Each row comes from the steps of one walk. Every step used is in the known rows, and no mark comes twice. Write the walk behind each row, first mark first.
Known rows
fifas > debem: [  8  -6   0 -12 -13  15  25 -20   7   8   9  -3  13  10   1  36   2  22
 -15  18   5  -5  11 -12   9  -6  12 -32]
dibun > zonuf > dobe: [ 16  11   3 -17  19  -5   8  -6  16   4  -8 -14   6  -9 -10  27   3   3
  21 -23  12  -6  -6   1 -23   8  16  -8]
diviku > dobe > lebe > dibun > zonuf: [ 12  -2   0  -5   2   9  21  -9   9  -6   4 -16  -4 -30 -12  -8   2  35
  13 -20  29   1  25 -12  10  16   2  10]
bita > debem > fifas: [-13 -21  19  -7  -7   3  53   3  23   3   1 -36  -7  -3  -3  12  12  17
 -13  -2   2  -2  44 -11 -13  -8  14  -4]
bita > debem: [ 18 -17  16  -8 -12   0  16   3  23  12   7  -6  16  -9  -6  14  23   4
  -4   3  -4  -9  17 -12   1 -18  13 -10]
diviku > dobe > zonuf: [ -3   7  36 -16  17   3  34   9 -15  15  -5 -23 -15 -27  -6  -8 -22  13
  19  -5  27  -7  -2  -8  10 -11  -7  18]
fifas > benerig: [ 16   2 -21  -7   8  -1  11 -25   4  -3   9   6   3   3  -2  17  12   1
 -43  12  -3  -2   8  12  -2 -15  26 -26]
zonuf > dobe > diviku > debem > fifas > benerig: [  3  -7  -1 -18   9 -10  50 -25  10  -9  -2  -1  -5  13   3  30   7  15
 -36  17   0  -6  34   6 -15  -9  34 -28]
bita > debem > fifas > benerig: [  6 -13  -9 -12   2   1  47 -22  20  -1  10 -20  -1   2  -4  26  21  14
 -53  11  -1  -2  38   5 -11 -20  36 -30]
lebe > dobe > diviku > debem > fifas: [-30 -13  32  -7  -3  -4  57  -4  -2  -6 -13  -8 -14  13  10   7  -8  20
   5  17   5   0  47 -10 -16   2   6  -1]
debem > fifas: [-25  -9   7  -1   1   3  41   0   6  -6  -4 -32 -18   4   1   2  -4  13
  -9  -3   5   5  32  -2 -14   5   5   2]
rofil > dobe > zonuf: [-12  14  39  -6   7  17  56   2 -20   1  -4 -39 -10 -26   3  -6 -16  10
  14   2  23  14  10 -13   3  -8  -5 -20]
dibun > lebe > dobe > diviku > debem: [  0  -4  31  -9 -10 -12  25  -7 -18  -4 -11  26   5  10  12   0  -9  19
  19  24   8 -10  24 -18  -7   3  -1  -4]
lolub > dibun: [ 25  -4 -20   4 -19  -4  -1   1  -2  -3 -14  19   3 -12 -13 -11 -12 -15
   0  -6 -11  12  12 -11   2  15  -4 -22]
zonuf > dibun: [  0   3 -53 -22  -9  12 -10 -13  26 -10  -4   2   7   6 -22  15  -1 -14
 -19 -13  -3  -2   8  -9  26  13  -5   0]
dobe > rofil: [ 19   0 -18   2   1 -21 -28   7   0 -22  -4  -9   3 -19   1 -12   4  21
   0   0  18   1  26   6  11  10   2 -67]
debem > fifas > benerig: [ -2  -4 -16  -7   8   1  38 -24   8  -7   6 -18 -10   6  -2  19  10  11
 -51   9   1   2  29  11 -11 -11  30 -25]
lebe > dibun: [  5  -6 -24 -13  -8  10 -11 -13   9   7  -1  11  17 -10 -15  -6  10  18
 -15  -6   3  12  29 -17  36   3  -1  -2]
zonuf > dibun > lebe > dobe > diviku: [-43   6 -10  -7  -2 -16  -1  -3 -26   6 -11   6  -2  -4   6   7 -23  13
  -6   9  26   1  30 -22  11  -8   1 -16]
lebe > dobe > rofil > dibun > lolub: [ 40  20 -38 -12  -3   3   0 -20   2  -4 -11  -1  14  -5  14   2 -14  47
 -26  -6   7  29  19 -15 -13   4   2 -58]
lebe > dobe > diviku > debem > fifas > benerig: [ -7  -5   1 -12   7  -3  49 -29   1  -4  -1   0  -6  12   5  23   8  15
 -40  24   1   0  43   5 -12 -15  31 -27]
dobe > rofil > dibun: [ 42   7 -36   3  -5 -11 -18  -2   8 -27 -10   5  10 -14  12  -7  -6  26
 -34  -9  14   2  28   5  26  -1  -3 -62]
dibun > zonuf: [ 10  -3   6  10  -3   9  15  -7  -4 -12   2 -14  -5 -15  -2  -2  -5   5
  -3 -12  20  -8  -5  -5 -27  11  -3  -5]
zonuf > dibun > lebe > dobe: [ -4  26 -30 -18   0  10  -6 -16  -2  14  -4 -17   7  -4 -16  -2   4  17
   2 -10  11  11  28 -19   4   0   2  -5]
dobe > diviku > debem > fifas: [-24 -20  30  -5  -8  -7  58  -1  -1 -14 -11  -7 -17  14  11   4 -12  19
  -1  15   6  -8  40 -11 -16   8   3   0]
fifas > debem > bita: [-18  -5  -5   0  -9   0  40  -8 -10   2  10 -30  -5  22  15  27 -13  26
   9   6   3  18  12 -28   7  -6  22 -25]
lolub > dibun > lebe > dobe > zonuf: [  0  20  16  -7   1   8  32   5 -40  15 -10 -42  -7 -32  -8 -19 -11  13
   5   4  36   8  16 -21   4  -1 -12 -18]
benerig > fifas > debem: [ -9 -22  -1 -12 -12  14  37 -14  12   8  10 -39   1   8   8  16   4  20
 -14  10   8   1  12 -15  20  -1  10 -37]
zonuf > dibun > lebe > dobe > rofil: [ 18  19 -39 -10   2 -14 -32  -4  -2 -12  -6 -21   7 -21  -9 -14   6  33
   1  -8  25   9  45  -7  15  10   4 -69]

Write each row's walk
[ 37   4 -23   2 -29  -8   6   2 -14 -11  -3 -10  -2 -17 -13 -31 -17  20
  -1 -17  12   0   9 -30 -13  27  -6 -15]  lolub > dibun > lebe
[ 26  -6  -6  13 -17   6  14  -6  -7 -14  -8   0  -3 -23 -11 -10 -13  -6
  -2 -16  13   1   4 -12 -25  21  -5 -20]  lolub > dibun > zonuf
[-22  -1  -3  -5 -12 -15  38  -3 -19 -11  -5 -12 -10  23  14   4 -22  22
  27   4   6  13  24 -38   3   7  12  -6]  zonuf > dibun > lebe > dobe > diviku > debem > bita
[ 28  10  -7 -16  10  -7   7  -5  15   3 -15  -4   8 -14 -16  21  -2  -4
  21 -26   6   0   0  -5 -23  15  15 -20]  lolub > dibun > zonuf > dobe
[-33   7   0   1  -1 -19   3  -1 -32   5 -12   9  -2  -7  18   2 -26  22
 -11  10  27   2  32 -19   8 -16   2 -21]  rofil > dibun > lebe > dobe > diviku
[  0  -3  -2 -12   2  -5  51 -28  -4  -8   1  -8  -8  10   3  15   5  26
 -39  19   7  -3  44  -3 -17  -9  30 -28]  dibun > lebe > dobe > diviku > debem > fifas > benerig
[-48  -2  25   3   1 -13  25  -1 -15  -6  -8  15  -6  -5  20  11 -31  10
   8  10  11  11  26 -15   1 -15   9 -26]  rofil > dobe > diviku
[-18  18  28  -7  15  11  29   4 -33  21  -8 -36  -6 -24  -2  -3  -3   4
   5  12  30   8  12  -7  10 -14  -9 -11]  lebe > dobe > zonuf
[ 33   6 -24 -14  12 -21 -27  -1  15 -16 -10 -15  12 -27 -10   5   9  30
   9 -18  27   1  31   0   7  17  13 -74]  lebe > dibun > zonuf > dobe > rofil
[ -2  11  19 -11  22 -13  28  12  13   0   8 -20 -22 -14   0  -4   0  36
  54  -7  15   2  18  11  26   6   9  33]  diviku > dobe > lebe
[  5  16  11 -10  24 -14  33  12  10  -8   2 -43 -13 -16  -2  15  16  26
  46  -9  27   1  11  12   8  21  14   2]  dibun > zonuf > dobe > lebe
[ 20   9 -45 -16 -21   3   1  -8   6 -16   3 -24   0  -4 -19 -14  -9  20
 -15 -22  17 -10   6 -30   4  26  -7   2]  zonuf > dibun > lebe
[-31 -16  -6   1  -8  -1  46  -3  -6   2  10 -56 -15  21  19  13 -12  25
  10   0   5  23  12 -29  15  -1  21 -28]  benerig > fifas > debem > bita
[ 17   7 -24 -19  -6  10  22 -17   4   6   0 -13   8  -7  -1  -2   1  51
  -1  -2   9  32  19 -25   6  21   2 -12]  dobe > lebe > dibun > lolub
[ -3  -9  41  -7 -10  -7  41  -8  -5 -14 -10  34   3  10  17   7 -15  14
  25  22  -4  -3  22 -15  -8   1   4 -12]  rofil > dobe > diviku > debem
[ 31   8 -15 -10  15 -24 -22   4  10 -19  -9 -18   7 -24  -5   6   6  24
  14 -17  26  -2  21   7  -5  16  13 -73]  dibun > zonuf > dobe > rofil
[ 49  11 -33   1 -19 -12  -6   0  -6 -28  -1 -20   2 -19   5 -29 -12  49
 -25 -20  29  -6  21 -19   5  16  -6 -43]  dobe > rofil > dibun > lebe
[ 40   7 -22  -8   8 -25 -23   3  10 -20 -14 -12   8 -28 -10   3   2  17
  14 -18  22   2  26   3  -4  20  13 -80]  lolub > dibun > zonuf > dobe > rofil
[ 10  -4  -5   2  -4  10  20  -8   2 -12   5 -23  -2 -27 -10  -8   8  30
   3 -13  31   2  23 -11  10  21  -3  -3]  dobe > lebe > dibun > zonuf
[ 13  -8  -3 -12   3   1  51 -28  11 -11   4  -6  -6  13  -1  18  13  14
 -40  16  -5  -4  33   7 -16  -6  28 -20]  diviku > debem > fifas > benerig
[ 15  16 -26 -19 -18  11  28  -7  -4 -15   1 -43  -5 -17 -17 -16 -16  24
  -8 -21  29  -3  12 -36   5  22  -9  -8]  rofil > dobe > zonuf > dibun > lebe
[ 20  12 -26 -28   2   6  21 -17  12  10  -3 -14  11  -6  -4   8   4  52
   6  -7   7  31  19 -24   4  21   8 -14]  zonuf > dobe > lebe > dibun > lolub
[ 47  14 -37 -10   5 -16 -21  -1  17 -21 -14   4  14 -13   8   7  -2  26
 -23 -16  12   3  26   6  24   0   6 -63]  zonuf > dobe > rofil > dibun
[  8  14 -16  -2  12 -15 -32   0  -5  -5  -7  -9   7 -19   0  -7  11  23
   9   3  17  13  42   7  13  -3   7 -71]  lebe > dobe > rofil
[-30  -4  14  -6  11 -27   8   4 -13  -1 -15   9  -3  -8  10  27 -23   5
   8   1  26 -11   6  -7  -9  -3  11 -18]  dibun > zonuf > dobe > diviku
[ -7  21  22  -8   7   9  34   5 -39  17  -5 -49  -9 -28  -3 -16  -7  18
   5   6  40   4  11 -18   3  -6 -11 -11]  dibun > lebe > dobe > zonuf
[ -4   6 -35 -24  -6  16  14  -5   6  -8  -8 -24  -1 -10 -22  10  -8 -14
 -21  -6  19  -5   4 -15  32  13 -14  -4]  dobe > zonuf > dibun
[ 39   2 -19  11  -7   1   2  -8   1 -30  -5 -11   1 -25   6  -7  -9  23
 -26 -18  29  -6  16  -1  -9  10  -4 -48]  dobe > rofil > dibun > zonuf
[-27  -6   5 -11   9 -24   5   0  -9   2 -15  13   2 -11   5  25 -19  10
   2  -1  27  -7  17 -14   3  -1  11 -20]  lebe > dibun > zonuf > dobe > diviku
[ 33   8 -18   9  -2   4   0 -11  -1 -21  -7 -11   4 -25   5  -5  -5  23
 -21 -16  30   0  24  -1  -9   4  -2 -50]  lebe > dobe > rofil > dibun > zonuf
[ 22   3  -8 -11  14 -23 -28   5  14 -11  -4   5  -2 -21  -4 -12 -10  32
  21 -14  14  -2  28   7  12   1   9 -41]  diviku > dobe > rofil
